What can hang from each mark:
Y: V
N: Q V
J: K U
V: N T U Y
E: B
T: V
B: E T
K: J
U: J V
G: Y
Q: G N T

Known rows, with every way that one mark hangs from another:
{B E {T {V N Y}}}: [ 22   3  -3   1  -4   0 -12  13   0  -7  -5   9 -26  -1   0  -6   0 -10
  13 -30  -5  15 -12  -1  -3  -9   7   7 -10   5]
{U {J K} {V T}}: [ -3  -2   5  -7  11   9   3 -24  18 -21   4  10  -9 -18  -8   4  -9   2
  -5  17  -3 -13  -1  -4   0   4  -9   3   3  -2]
{K {J {U {V N}}}}: [-10  -1  17  -1  -6   1   1  -1 -14   5   9  -4  -6   5  -3   1   9  11
 -12  -4   4   0  15  12  11  -4   3   2   2 -10]
{T {V U Y}}: [ -6   4 -14   3   1  -8   2   2  -9   9  -4 -11  -6   1   6  -3   4  -4
  11 -11  -6   8  -8   1  -7   0  -6  -4   2  11]
{U J}: [ 13  -1   3   1   6   0   5 -13  10   5   5  -8  12  -6  -2   0  -6   4
  -9  12   0  -7   3   5   0  -2  13   1   1 -11]
{Q {N V} T}: [-22 -10   5  -9   7   0   6  16  27  -2  -8  16   0   7   2   7  28   2
 -14   2   4 -10  -9   0 -10   1  13   4  -5 -18]
{G {Y {V N T}}}: [ 11   2   7   1 -14  -4  -4   1  -7  10   1   2   8  -5  -4  -1   4   1
  10  -7  -3   8   4  -8   5  10  -2   3  -1  12]
{G Y}: [  9  -2   0   3  -4  -8  -2  -4 -17   6   5 -15   7   1   3   0  14   4
  -5  -7  -4   3  11  -1  -5   4   9   2  -1  -7]
{J K {U {V N T}}}: [ -7  -2   2  -7   4  14 -14  -2   3   2   3  21 -21  -2  -3   2  -9   9
   4  -1  -1  -1   5  -4  10   2  -7   4   0  -3]
{E {B {T {V U}}}}: [  5   4  -9   1   0  -4   5   5   1  -1  -1  -2 -17  -6   1   0   9   1
 -12  -4   2  -3   3  -3  -1 -13   6   3  -3   9]
{Y {V T U}}: [  0   1   0   4   0  -3   5  -2 -16  12  -1  -1  -1  -3  -5   2  -6   5
   9   6  -1  -4   4  -9   2   5  -5   2   4  12]
{G {Y V}}: [  6  -3   9   6  -8 -12   3  -8 -23  12  -2 -18  16  -7  -2   2   6   6
   0  -7  -5   1  17  -4  -1   6   6   3  -3   4]
{V {N Q} {U J}}: [ 21   4  -7   0   0   4  -3   7   9  -2   3  -4  23  13   5   0 -10  -6
   3  20   7  -5  -5   6   6  -8  -2  -7   3   0]
{E B}: [ -2  -1  -5   2  -6  -5   7  -1   4   2   7 -12   6  -3   0  -2  11  14
 -10   7   2 -17  12  -1  -3  -5  24   6   0  -1]
{G {Y {V N {U J}}}}: [ 40  10   8   3  -3  -3   1  -2 -11  -1   3  -9  26   0   2   0   6  -3
   0   4  -2  11   2  -2   4   3  -8  -7   0   6]
{V {N Q} T}: [ -7  -3  -8  -1 -10   3  -8  12  12   5   1   8   3   9  -1  -2 -11  -2
  14  10   5  -8  -2   1   6  -1   3   2   3   6]
{Y {V U}}: [  7   0   5   6   2  -6   5   1 -19  16  -2 -11  12   2  -1   4   2   8
   4   3  -1  -6  10  -4   0   0   6   1   1   6]
{B E {T {V U Y}}}: [ 19   3  -9   5   5  -2  -4   7 -21  -8  -6  -2 -30   1   2  -5  -3 -13
  11 -24  -6  16 -11  -6  -9  -9  -5   3  -8   3]
{N {Q {T {V Y}}}}: [-27  -9 -17   0  -3  -9   2   1   7   4 -12   0   1   0   6  -8 -12  -9
   8 -13  -5  -6  -9   4  -8   2  -6  -5  -5   1]
{G {Y {V N}}}: [ 19   2  11   3 -13  -9  -4   3 -14  11   0  -9  19  -2   0   1  12   4
   5  -9  -3   5  12  -3   2   5   8   1  -3   9]
{G {Y {V T}}}: [ -1  -2   5   4  -8  -8   2  -9 -18   6  -2  -6   5 -10  -5   0  -1   2
   6  -4  -4   4  11  -9   0  11  -4   3  -1   7]
{E {B {T {V N}}}}: [ 10   4  -2  -2  -9  -2  -1  12  21   2   0   8 -13  -9  -1  -1  12   3
  -8  -7   2  -3   0   2   5 -12  18   7  -6  11]
{J U}: [ -4  -6  -1   4   4   1  -6  -1 -14  24   2  -5  -6   4   2  -2 -13  14
  -5  -7   0  -1  15   4   5  -3  13   1  -2 -15]
{E {B T}}: [  8   1   0   4  -3   1   1   2   9  -2   6   4  -6  -8  -4   0  11  11
 -17   0   3  -6  13  -4  -2  -9  22   9  -4  -2]
{N {Q {G Y}}}: [  1  -4   0   2  -5 -10  -5  -5 -16  -1  -4 -25  20  16   5   3 -10  -4
   2  -5   4   0   6   2  -7   4   3  -6  -5 -10]
{K {J {U {V Y}}}}: [-27  -1  10   6  -4  -1   5 -14 -25   1   6 -10  -8  -1  -3  -4   1   8
  -9 -11  -1   8  15   9   2   2  -9  -1   2  -8]
{K {J {U V}}}: [-24  -6  16   2  -1  -3   8 -11 -26   6   6 -12  -8   0  -5   1   4  12
 -16  -3   3  -5  20  11   6  -4   1   2   1 -14]
{V {N Q} {U J} Y}: [ 16   9 -11   4  -2   5  -4   4   9  -9   3  -2  24  11   7  -6 -11 -10
  10  13   2   9 -11   4   2  -3 -12 -10   4   6]
{K J}: [ -8  -1  10   3  -1  -4   7 -14 -13   1  11  -9  -7   4  -3   0  17  13
  -7  -9   3  -5  10   7  -4  -1  11   6   1   1]
{Q N T}: [ -6  -4   4  -5   6  -2   2   0  19   7  -4   9   5   7   2   1  17   8
 -15   2   0 -10  -2  -3 -14  -1   9   2  -8 -24]
{T {V U}}: [ -1  -1  -9   0   4  -9   4   2 -10  14  -3 -14  -7   3   4   2   6   0
   5  -3  -2  -6  -2   3  -1  -4   3  -1   1   4]
{Q {G {Y {V U}}}}: [ 21   5  10   4   2 -11   0  -6 -32   9  -3 -25  20  11   3   8   3   0
   2  -9   0  10   7  -7  -6  10  -3  -7  -2   0]

Rows:
[ -3  -9  -2  -4   6  -5  -4   1   4   7  -7  -4  12  16   4   2 -13  -2
  -4  -4   5 -14  -3   1 -10   4  10  -4  -6 -19] | {N {Q G T}}
[  0  -7   8  -9  -1  -4  -5  12  15   0  -7   1  21  14   2   6  -2 -10
  -7   6   6 -15  -4   3  -4   3   7  -5  -3 -19] | {U {V {N {Q G T}}}}
[ -2  -4   7  -5   2   2  11 -10  14  -9   4  -1   4 -16 -10   2 -11  -5
 -12  26   1 -11   1   2   3   4  -1   2   6 -12] | {U J {V T}}
[-15   4  -9  -4   8  -5   4   1  13   0 -11   5  -5   9   8  -3  15  -5
  -1  -8  -5   7 -19  -4 -17   0 -15  -7  -7  -7] | {Q N {T {V U Y}}}
[-18  -3  -1   2   7   7  -8 -14 -11  -2   0   2 -11  -6   1   0 -10  10
   0 -10  -8   3  13  -2  -2   4  -7   0  -2  -4] | {J K {U {V Y}}}
[ -4   7 -12   4   2   3  -1   1  -7   1   5   5  -8   3   1  -4  -2  -2
  11  -2  -2  12  -8  -9  -7   7 -11  -2   7   5] | {V T U Y}
[ -6   4   1  -3 -10   2  -2   8  13  -4   3  10   0  -5  -5  -1   5  -6
   6   6  -2   8  -6  -3   0   8  -4   2   8   2] | {U {V N T Y}}
[ 5  1  6 -1 -9  0 -2  4  5 16  0 11  4 -5 -7  1 -4  7 12  2  0 -4  3 -5
  7  5  8  5  2 13] | {Y {V N T}}
[ 16   9  -6   5   7   3   3 -10   1  -7   6  -6  12   0   3  -4  -5  -2
  -1   6  -2  11  -7   1  -6   2  -7  -7   5  -2] | {V {U J} Y}
[-12 -12   1  -6   1  -6  -2  11   0 -11 -11  -3  11  14   7   5   7 -13
  -7 -13   6  -4  -8   1  -8   9   2  -5  -6 -14] | {N {Q {G Y} T} V}
[-24 -17  -5  -3   1  -2   2  18  11  -2  -9  11   4   5   3   2   8  -6
  -4   0   5 -19  -4   4  -2   1  12   2  -1  -7] | {N {Q T} V}
[-22  -7  11   1 -11  -1   0   1 -16   3   3  -7   3  12  -1  -1  -3   5
  -5   3   8  -7  15  15  14  -9  -4  -2   0  -7] | {K {J {U {V {N Q}}}}}
[ 18   5   5   3  15   6   2 -24  -5  -6   1   0   7  -7  -1   4  -9   9
   3   5  -4  -8   5  -6  -1   0  -6  -1  -2  13] | {Y {V {U {J K}}}}
[  8   1  -7   0  -4  -1 -10  19   4   7  -8   8  -7   9   4   2  -4 -10
   9  -4   5   4  -6   4   7 -13  -4  -1  -4  13] | {B {T {V {N Q} U}}}
[ 20   6  -3   0  19  10  -3 -20   4 -10   8   3  -1  -1   4   2  -1   7
  -1   5  -2  -5  -2  -4  -5  -3  -3  -1   0   3] | {V {U {J K}}}
[ -3  -4   2  -6  -7   4   3   3  23 -12   0   4  15  -5  -6   1 -18 -12
   0  33   6 -13  -4   6  10  -2  -7  -2   6  -4] | {U J {V {N Q} T}}
[  4   9  -8   1 -12   0  -2  12  23  -2   0  10 -10 -10   1  -6  10  -1
  -1 -16  -1  11  -7   0   0  -7   8   4  -5  17] | {E {B {T {V N Y}}}}
[ -4   1   2   1  -6   4  -7  10  -4  12   1   1   4   2   1  -3  -4   3
  -1  -3  -2  10   7   4   6   1   0  -3   2 -11] | {J {U {V N Y}}}
[ -1   9 -14   5  -3  -3   4   3   2  -7  -1   1 -15  -7   3  -5   8  -3
  -5 -12  -1  10  -4  -5  -5  -8  -4   0  -3  15] | {E {B {T {V U Y}}}}
[ -4   2   4  -1   8   6   3 -23  12 -23   3   1   5 -15  -2   1  -4   1
  -4   8  -7  -1   0   0  -7   4  -7   0   1   0] | {U {J K} {V Y}}
[ -4   2   0  -1   3  11 -14  -3  -1   0   2  12  -8   0   3  -1  -3   9
   4 -11  -6   9   6  -1   2   2  -6   0  -2   0] | {J K {U {V N Y}}}
[-10  -4  -1   1 -14  -1  -3   8   4  13  -5   6  12   2  -5   0 -17   1
  18  10   4 -11   4  -2  10   2   2   3   1  18] | {Y {V {N Q} T}}
[ 11   4   3   2   6   2   9 -12  -2   4   0   0   8  -9  -6   1 -18   0
   2  17   0  -3  -1  -5   4   4 -10  -3   5   7] | {Y {V T {U J}}}
[-28   3  -7  -3   4   6   6  15  15 -12  -5  11 -10  11   2   4  18  -6
   6   8   4  13 -22  -5  -8   4 -14  -1   6   6] | {Q {N {V T U Y}}}
[-31  -6  12   0  -2   1   7 -14 -20   1   6  -1 -23  -3  -9  -1  -3   9
 -11   0   4  -1  14   6   8   2 -10   3   4 -11] | {K {J {U {V T}}}}
[  0   5  -6   0  16  13   0  -9  10 -27   2  13  -7  -2   6   2  10  -3
   5  -1  -2   7 -16  -3  -5   3 -10  -2   4  16] | {N {V {U {J K}} Y}}
[-17  -4   1   4  -1   0  -1  -2 -15  12   0  -8   0  -4   0  -2 -12   4
  -6  -2  -4   5  13   3   2   3  -1  -2   2 -15] | {J {U {V Y}}}
[ 18  12 -10  -1   1   0   0   0  14   1   0  -1   6   0   6  -5  -3 -11
   9   0  -3  15 -18   6   0  -1 -11  -9   2  11] | {T {V N {U J} Y}}
[ -6  -4   4  -5  -4   6  -7   9   0  14   2  10 -10  -1  -5   0 -11   3
  -2   8   2   0   7   1  13   1  -1   1   4 -14] | {J {U {V N T}}}
[ 23  -2  -3   1   8  -4  -3   8 -21  -4  -5  -5 -32   2   0   0   0  -9
   4 -18  -2   2  -5  -4  -4 -14   4   7  -9  -3] | {B E {T {V U}}}
[ -8   4  -9  -1   7  10   7   5  13 -18   2  12  -7  -4   0  -2   0 -13
   3   7   2  11 -21  -2   1   8 -14  -4  11   9] | {N {V T {U J} Y}}
[ 28  -2   3  -2  -1   0 -11  15   0   0  -5   7 -27   0  -2  -2   1  -6
   8 -22  -1   2  -6   0   1 -14  17  10 -11   0] | {B E {T {V N}}}
[  6   0  -1  -4  19  12   1  -6  11 -20   3   9  -8  -1   4   8  11   2
  -1   5   1  -7 -10  -1  -1  -1   0   1   4   8] | {N {V {U {J K}}}}
[-20  -2  -5  -1 -15   1  -2  12  10  -9  -2   4  10   1  -3  -2  -7 -12
  13  14   1   0  -5   0   3   4 -11  -2   6   6] | {U {V {N Q} T Y}}
[ -1  -1  -3  -4  10   8   8   6  13 -11   3  10  -8  -2  -1   4   1  -8
  -3  15   6  -2 -15   1   5   3  -5  -1  10   2] | {N {V T {U J}}}
[ 12   5   7  -2  -4   2   3   1  20 -10   5   0  21  -9  -2  -2   2  -7
  -6  15  -3   5  -4   6   0   3   1  -3   5  -6] | {U J {V N Y}}
